Each row comes from the steps of one walk. Every step used is in the known rows, and no mark comes twice. Write the walk behind each row, first mark first.
In the rows, zero is written as 128.
Known rows
V Q J Z L: [116 161 139 121 113 145 150  99 166  96  66 177 151 103 127  87 141 128
 125 152 108 172  85 134  99  97  81  73 117  89 168 183 144]
T J Z: [131 152 139 114  85 202 109 119 146  97 107 152 166 136  80 137 129 160
 126 138 129 112 118 115  34 137  94  67 129 105 104 183 140]
L Z: [122 130 144 135 132 185 123  80 150  93 128 112 136  96 111 161 102 154
  99 145 145 124 106  77  82 125 114  72 157  45 189 149 171]
T J Z W Q: [ 85 135 139 115  90 151 159  97 136 104  89 157 124 109 136  94 167 164
 117 158  79 124 137 110  82 106 101 100 122 116 111 169 172]
J Z W Q Y: [103 137 141  98  93 173 173  75 135 122  78 136 134 111 126 146 141 165
 123 177  97 158 122 112 110 108  64 129  98 114 131 142 147]
L Q J: [111 123 119 108 114 158 148  56 152 107 110 155 150  90 123 146 113 153
 125 125 118 158  77 116 136 130  82 103 128  86 188 161 141]
L Q Y Z W: [108 141 140 118  93 190 139 119 138 105  93 141 134  60 147 145 105 171
  79 134 110 176  97 101 124 122  79 120 119 108 168 124 147]
W Q: [106 124 135 114 109 156 163  58 129 116 102 139 130 138 107 114 159 148
 118 146 115 105 134 116  93 108 101 118 133  82 147 152 159]
E Q Y Z W: [115 147 148 115  91 191 134 123 140  91  95 140 138  61 144 130 115 187
  76 141 110 175 106  99 109 116  74 122 121 109 156 128 147]
T J Q Y: [116 120 131  87  84 204 159  52 163 125  97 141 176 133  76 181  98 163
 130 119 132 142 101 119  90 134  47 130 117 103 153 151 126]
J Q: [104 120 136  99 103 164 154  48 158 135  83 162 178 105 103 135  97 159
 123 109 142  97 120 112  94 115  80 129 132  99 161 147 152]
W Z L Q: [105 111 128 109 110 161 148  84 154 112 115 168 131 108 119 141 114 109
 100 108 136 142  92 153  97 123 109 103 156  57 191 175 119]
Q Y Z: [146 168 147 119 103 220 132  97 135 106 102 119 160 104 103 160 103 149
  77 138 143 153 101 123 102 133  57 137 118  92 180 104 142]
L Z W: [103 129 137 134 112 160 143 107 144  89 112 128 121  58 146 138 115 183
  94 151 108 159 104  60 111 107 119  70 140  78 168 156 167]
E Q J Z L: [116 168 138 108 110 158 140 104 171  80  87 185 156 102 130  91 136 137
 120 157 116 164  97 137  99  96  76  79 118  97 157 193 141]
Q Y Z J: [129 169 123 134  98 176 175  76 146 126  94 137 164  94  97 142 147 142
  76 143 110 165  88 115 104 125  93  97 125 103 147 118 166]
W Q J Z L: [107 172 136 114 111 142 160  91 166  93  81 180 149 107 137  86 147 123
 123 168 102 161  99 137 116  87  76  81 111  99 155 187 152]
T J: [133 119 120 115  84 206 123  96 143  84 149 135 153 160  45 157 132 167
 119  96 140 129 101 109  49 146 103  64 158  74 142 189 111]
T J Q Y Z L: [117 169 143 110 100 198 148  99 174  91 101 163 160 115 107 126 104 119
  90 121 130 172  84 147 104 114  54 111 130  85 192 157 135]
R Z L Q: [ 92 106 127 106 104 195 116 110 165 119 112 176 147 107 120 153  80 104
 118 101 165 135  72 127  84 135  87  94 143  44 198 173 141]
Z J Q W: [ 77 142 107  89 104 139 188  48 136 117 104 132 154  90 119 110 136 181
 120 140 110 131 139  98 112 129 118 100 118 144 135 132 159]
Z L: [122 145 123 114 109 163 155  95 154  94 113 160 145 126  97 118 128 130
 110 129 138 163  90 120 109  95  94  78 139  64 184 185 116]
L Q Y: [117 103 132  88  98 211 140  72 139 130 103 135 150 123  89 199  92 147
 123 126 150 155  92 123 102 142  62 129 120  75 177 141 112]
J Q E: [117 116 133  96  83 163 127  28 135 120 115 176 164 121 116 123 116 156
 168 126 162 119 114 101 111 124  94 126 108 110 137 119 131]
Q W Z: [134 150 111 120 109 127 193  59 123  98 136  96 123 103 118 121 168 177
  89 153  99 133 145 114 100 123 147 106 140 110 149 141 120]
R Z L: [118 148 119 122 102 183 138 114 173 106 111 158 155 112 113 123 108 114
 116 131 160 149  72 102  88 103  83  72 128  53 185 181 143]
Y Z: [146 168 145 130 108 206 121 104 132  98 112 127 157  97 105 134 109 151
  73 124 147 131 108 117  92 132  85 121 137  83 178 113 149]
Y Q: [140 131 142 100  92 180 121  70  97  95 103 129 179 128  84 184 113 183
 108 116 179 136 108 104  90 127  83 100 123  93 180 148 111]
E Q: [125 112 145  96 100 195 107 100 147  79 118 153 156 122  85 126 125 190
 109 119 163 112 133 121  46 131  90 110 157  71 151 164 127]
T J Z L Q: [ 92 117 134  98 101 193 112 114 161 106 107 188 146 120 107 143 100 113
 119 106 144 137  87 151  71 138  90  85 147  69 168 188 129]
R Z J Q W: [ 73 143 103  95 102 151 179  58 146 125 103 133 163  84 126 114 126 173
 121 140 119 125 131  91 102 136 112  96 114 140 136 134 173]
E Q J Z W: [102 148 137 114  94 148 140 119 147  88  79 169 143  55 160 101 137 196
 113 167  87 162 114  92 107 104  92  86 113 132 119 169 159]

Which walk is each row?
[ 81 140 118  91 113 177 140  96 128  89 125 133 128  94 129 124 111 150
 103 126 135 152 121 126 113 148 109  99 131 107 183 137 131]  Y Z L Q W
[109 131 141 111  81 151 134  57 116 100 117 163 122 109 148  93 160 158
 147 154 124 143 125 104 123 119 105 123 106 117 129 112 150]  Y Z W Q E
[110 135 117 115 117 137 169  55 165  98 112 165 141  86 142 125 128 133
 115 129 101 176  71 137 145 114  89 100 134  82 196 173 136]  W Z L Q J
[108 144 128 115 117 159 146  72 162  96 105 167 149  80 137 126 111 131
 109 126 114 177  68 137 146 121  70 104 128  85 206 159 146]  Y Z L Q J
[104 125 135 105  72 158 126  66 124  98 119 175 125 128 135  98 168 160
 166 155 118 137 129 106  97 122 108 102 104 123 101 137 145]  T J Z W Q E
[134 153 121 112 101 128 181  53 107  91 128  96 139 104 122 139 163 186
  85 150 117 140 146 118 100 124 137 108 136 120 158 137 119]  Y Q W Z
[125 162 146 108 103 168 122  94 157  91  81 168 169  91 129 107 135 178
 126 168 116 129 119 123  76 119  77  97 111 118 122 167 161]  E Q J Z
[126 163 133 124  95 181 164  84 150 113  96 145 165  89  98 130 147 151
  74 140 118 160  98 123  86 127  90 104 136 103 142 121 168]  E Q Y Z J
[117 176 129 117 113 151 153  99 168  89  87 180 156 104 128  98 134 128
 121 161 112 168  90 130 115  88  77  71 116  97 159 189 139]  Q J Z L
[106 154 131 121  96 144 152 110 142  98  80 162 142  54 157 109 137 188
 115 167  83 167 102  82 123  99  97  81 103 132 122 167 159]  Q J Z W
[134 155 122 127 113 134 184  79 158  94 118 149 132 118 112 108 155 125
  92 139 115 161 101 137 109  88 117  87 148  71 179 181 114]  W Z L
[126 137 130 107 110 159 140  68 158  73 111 155 158  94 113 115 137 189
 120 138 119 155 103 115 108 118  78 105 133  93 166 166 142]  E Q J
[ 84 116 111  84 110 177 141  82 117 101 132 122 130 104 112 143 115 173
 119 126 138 132 133 107 102 154 121  99 130 107 164 138 125]  L Q W
[105 130 117 107 115 151 156  63 162  99 109 170 145  90 132 131 115 137
 124 125 114 177  65 130 147 118  76  93 128  81 201 172 138]  Z L Q J
[116 147 104 137  92 168 165  85 158 141 106 145 169  97 100 139 142 138
 107 141 135 135  80  78  73 125 116  63 128  79 133 154 181]  R Z J
[105 120 134 104  82 145 141  50 114 105 122 167 121 119 140  98 166 159
 161 156 124 143 125  97 123 114 112 116 105 112 124 126 138]  Z W Q E
[108 120 137  87  92 212 133  93 157 113  99 157 155 130  94 183  95 131
 125 130 139 167  86 141  89 137  54 109 119  81 166 166 115]  T J Z L Q Y
[109 158 117 110 111 123 196  69 160  93 114 147 132 106 130  95 151 137
  96 145 103 159 117 137 118  93 119  94 139  99 175 171 125]  J Q W Z L
[118 134 113 113 108 133 180  61 127 104 136 109 122  99 125 132 154 163
  87 141 109 130 141 127  98 136 147 111 146 105 156 143 122]  L Q W Z
[104 125 132 106  88 147 140  21 148 121 112 178 163 101 128 118 126 150
 158 137 144 129 106  97 110 123 108 104 116 114 136 117 161]  L Z J Q E
[100 146 120 120 105 132 180  61 155 105  94 148 136  75 158 100 154 164
 126 162  77 160  93  89 143 100  83 104 106 106 159 157 180]  R Z W Q J
[ 95 143 129 124 120 126 183  49 153  92  98 143 127  69 161 102 154 167
 120 167  69 167  99  94 152  99  88  97 118 104 169 156 183]  L Z W Q J
[118 145 115 111 100 131 195  50 144 101 130 113 139 104 118 120 158 175
  97 134  94 122 146 125  88 127 138 113 147 125 142 148 130]  T J Q W Z
[111 144 124 118 114 134 182  41 146 103 101 142 139 105 129 105 160 160
 128 157  88 149 102 110 140 105  81 107 118  99 165 156 162]  W Q J
[141 159 156 111 101 228 113 105 146  91 102 131 165  97 102 149 102 164
  75 133 150 146 114 134  79 138  55 146 129  88 174 109 142]  E Q Y Z
[ 95 105 129  99 111 182 129  95 151 110 111 178 141 115 110 145  96 114
 111 102 153 144  85 139 100 129  94  97 150  55 198 176 122]  Z L Q
[ 99 149 131 117  99 156 175  51 168 141  74 169 186  80 117 117 115 144
  95 118 120 112 108 120  95 117  88 124 133 116 148 126 184]  Y Z J Q
[ 89 123 134 116  98 141 174  78 127 111  95 147 115 103 138 100 164 165
 113 153  90 132 132 103 110  96 107 112 127 100 137 155 162]  Z W Q
[106 140 137 128  98 139 150 109 142 106  59 163 135  57 157 100 143 187
 121 159  80 168  97  90 106 106  99  81 107 124 129 163 161]  V Q J Z W
[109 111 130  85 100 203 148  79 151 121 100 149 148 123  99 185  94 130
 121 127 147 173  84 133 112 131  57 120 121  71 187 156 110]  Z L Q Y
[104 127 140 105  78 144 135  59 116 106 109 174 125 115 145  94 165 160
 163 167 119 137 130 100 112 115 110 113  99 124 109 126 148]  J Z W Q E
